What can hang from each mark:
likav: dusil
rofom: dusil likav ravo rodo
rodo: rofom
gutikab: rodo
dusil: likav rofom
pusa: ravo
ravo: dusil likav rofom

(in the rows, 128 means zero)
Known rows, with every way that one mark hangs from another:
[rodo [rofom likav]]: [155 124 111 155 122 124 134 192 142 138  86  91  80 128 142  79 136 150]
[rodo rofom]: [161 131  84 171 103 130 134 204 101 182  81 130  81 163 165 101 123 159]
[rofom ravo]: [128 160 113 173 122 129 126 125 115 150 134 120 123 166 128 149 103 142]
[likav dusil]: [147 111 106 151  78  95 180 124  77 115 141 153 107 149 150 156  78 164]
[likav [dusil [rofom ravo rodo]]]: [122 137 141 136 100 140 148 111 121 118 143 103 179  96 136 146  95  89]
[gutikab [rodo rofom]]: [150 129  83 138 115 132 130 195 101 226  65 174  96 135 159 137 145 124]
[pusa [ravo [likav dusil]]]: [160  96  90 122 126 103 148  83  65  94 185 153  87 126 141 142 138 135]
[rodo [rofom likav [ravo dusil]]]: [160 140 134 124 137 129 103 135 139  97  96  99  87 118  95  95 107 142]
[pusa [ravo [dusil likav rofom]]]: [179 105 106 103  91  93 188 169 109 167 148 141 138 139 134 123 166 218]
[gutikab [rodo [rofom ravo]]]: [139 157  95 144 144 154 107 161 110 209  72 151 122 121 138 143 143  90]
[gutikab rodo]: [122 134  95 133 101 119 145 152 110 213 110 192 116 151 142 175 130 140]
[rodo [rofom ravo]]: [156 158  99 175 132 149 113 166 109 163  86 106 103 151 141 109 121 129]
[rofom [dusil likav] rodo]: [ 87 114 169 140 136 135 183 131 132 167 135 161 188  99 163 138 135 150]
[ravo dusil likav rofom]: [139 102 110  95 108 122  86 165  96  72 135 160  65 209  97 153 134 196]
[ravo [dusil [rofom likav rodo]]]: [125 120 154  95  84 118 132 154 168 121 127 105 137 105  98 118 110 147]
[rodo [rofom dusil likav ravo]]: [134 147 135 167 183 160 134 116 179 114 113  64 146  71 131  98 131  99]
[ravo likav [rofom rodo]]: [ 90 115 137 111 130 149  72 166 117  97 129 140 102 177 122 134 147 124]
[ravo rofom]: [132 133 111 148 100 108 121 175 123 116 114 125 105 214 136 127 121 167]
[pusa ravo]: [152 139  88 154 108 100 143 110 109 166 148 135 110 168 148 122 127 145]
[ravo dusil [rofom rodo]]: [108 122 152  89  84 105  86 134 116  94 113 161 114 193 107 131  88 145]

Rows:
[ 91 141 141 135 151 171  76 113 111 136 145 138 117 130 113 154 129  99]  [rofom [ravo likav] rodo]
[122 129 135 123 174 104 139  72 192  63 162  76 155 118 125  96 159 107]  [pusa [ravo [rofom dusil likav]]]
[163  99  78 115  85 138 127 197 104 143 144 142  85 160 110 166 147 204]  [ravo [dusil rofom] likav]
[106 118 148 121 142 155 105  74  82  84 164 149 124 103 114 163 106  86]  [rofom [ravo [likav dusil]] rodo]
[127 118 114 130 165 143 152 147 172 175  88 136 139  57 146 122 161  98]  [gutikab [rodo [rofom dusil likav]]]
[165 145 108 143 117 135 104 148  91 141  93 133  89 157 118 123  95 147]  [rodo [rofom [ravo dusil]]]
[112 107 171 116 103 101 156  87 130  73 147 128 120  92 128 117  87 104]  [rofom [likav dusil] rodo]
[ 93 119 173 105 167 116 150  93 148 109 152 133 202 115 153 104 172 115]  [pusa [ravo [rofom [dusil likav] rodo]]]
[ 90 132 175 103 176 116 113  49 197  64 161  80 178  96 118  89 147  59]  [pusa [ravo [rofom dusil likav rodo]]]
[100 104 145  74 112 134  56 141 104  71 130 168  84 183  93 146 125 146]  [ravo dusil likav [rofom rodo]]
[131 116 127 131  71 120 170 147 107 135 137 129 154 106 157 139  97 119]  [likav [dusil [rofom rodo]]]
[172 118 107 101 102  93 154 124 160 116 158  89 115 117 104 103 144 166]  [pusa [ravo [dusil [rofom likav]]]]
[109 150 149 167 173 140 145  72 183 102 156  81 166  89 113 133 115 115]  [rofom dusil likav ravo]
[120 109 175  66 116  88 120 112 108  92 138 166 141 163 121 104 146 156]  [pusa [ravo [dusil likav] [rofom rodo]]]
[105 152 157 118 106 131  88  84 110 129 130 154 133 147  98 150  67 115]  [rofom [ravo dusil] rodo]
[ 76 136 147 143 183 187  95  75 134 132 165 130 163  90 119 164 131  79]  [rofom dusil [ravo likav] rodo]
[106 120 127  93 151 136  67 110 118 102 153 133 106 165 122 111 172  93]  [pusa [ravo likav [rofom rodo]]]
[160 136 105 157  95 128 176 134 115 115 147  95 153 114 138 151 109 136]  [likav [dusil [rofom ravo]]]
[134 124  90 142 147 146 150 159 127 216  80 167 143  91 165 148 147 105]  [gutikab [rodo [rofom dusil]]]
[111 139 158 143 122 157 154 181 138 179 124 108 191 109 141 126 155 142]  [dusil likav [rofom ravo rodo]]
[ 83 128 173 137 145 135 146  89 181 124 146 114 170  78 132 124 112  98]  [rofom dusil likav rodo]
[148 122 134  80 125  74 107  88 155  45 148 107  97 167  91  98 135 151]  [pusa [ravo dusil [rofom likav]]]
[122 145 131 132 198 162 128 107 180 160  99 112 161  41 126 132 152  65]  [gutikab [rodo [rofom dusil likav ravo]]]
[136 144 146 121 123 114 118  90 146  81 144 112 106 138  80 136  94 154]  [rofom likav [ravo dusil]]
[140 131 131 171 174 162 171 157 127 168 100 115 170  91 162 114 152 153]  [rodo [rofom [dusil likav] ravo]]
[150 124 133 112 156 130 140 109 128 111 100 127 120  55 125 123 130  72]  [gutikab [rodo [rofom [likav dusil] ravo]]]
[107 148 136 110 127 108  93 102 131 116 136 122 133 174 136 102 131  90]  [pusa [ravo [rofom rodo]]]
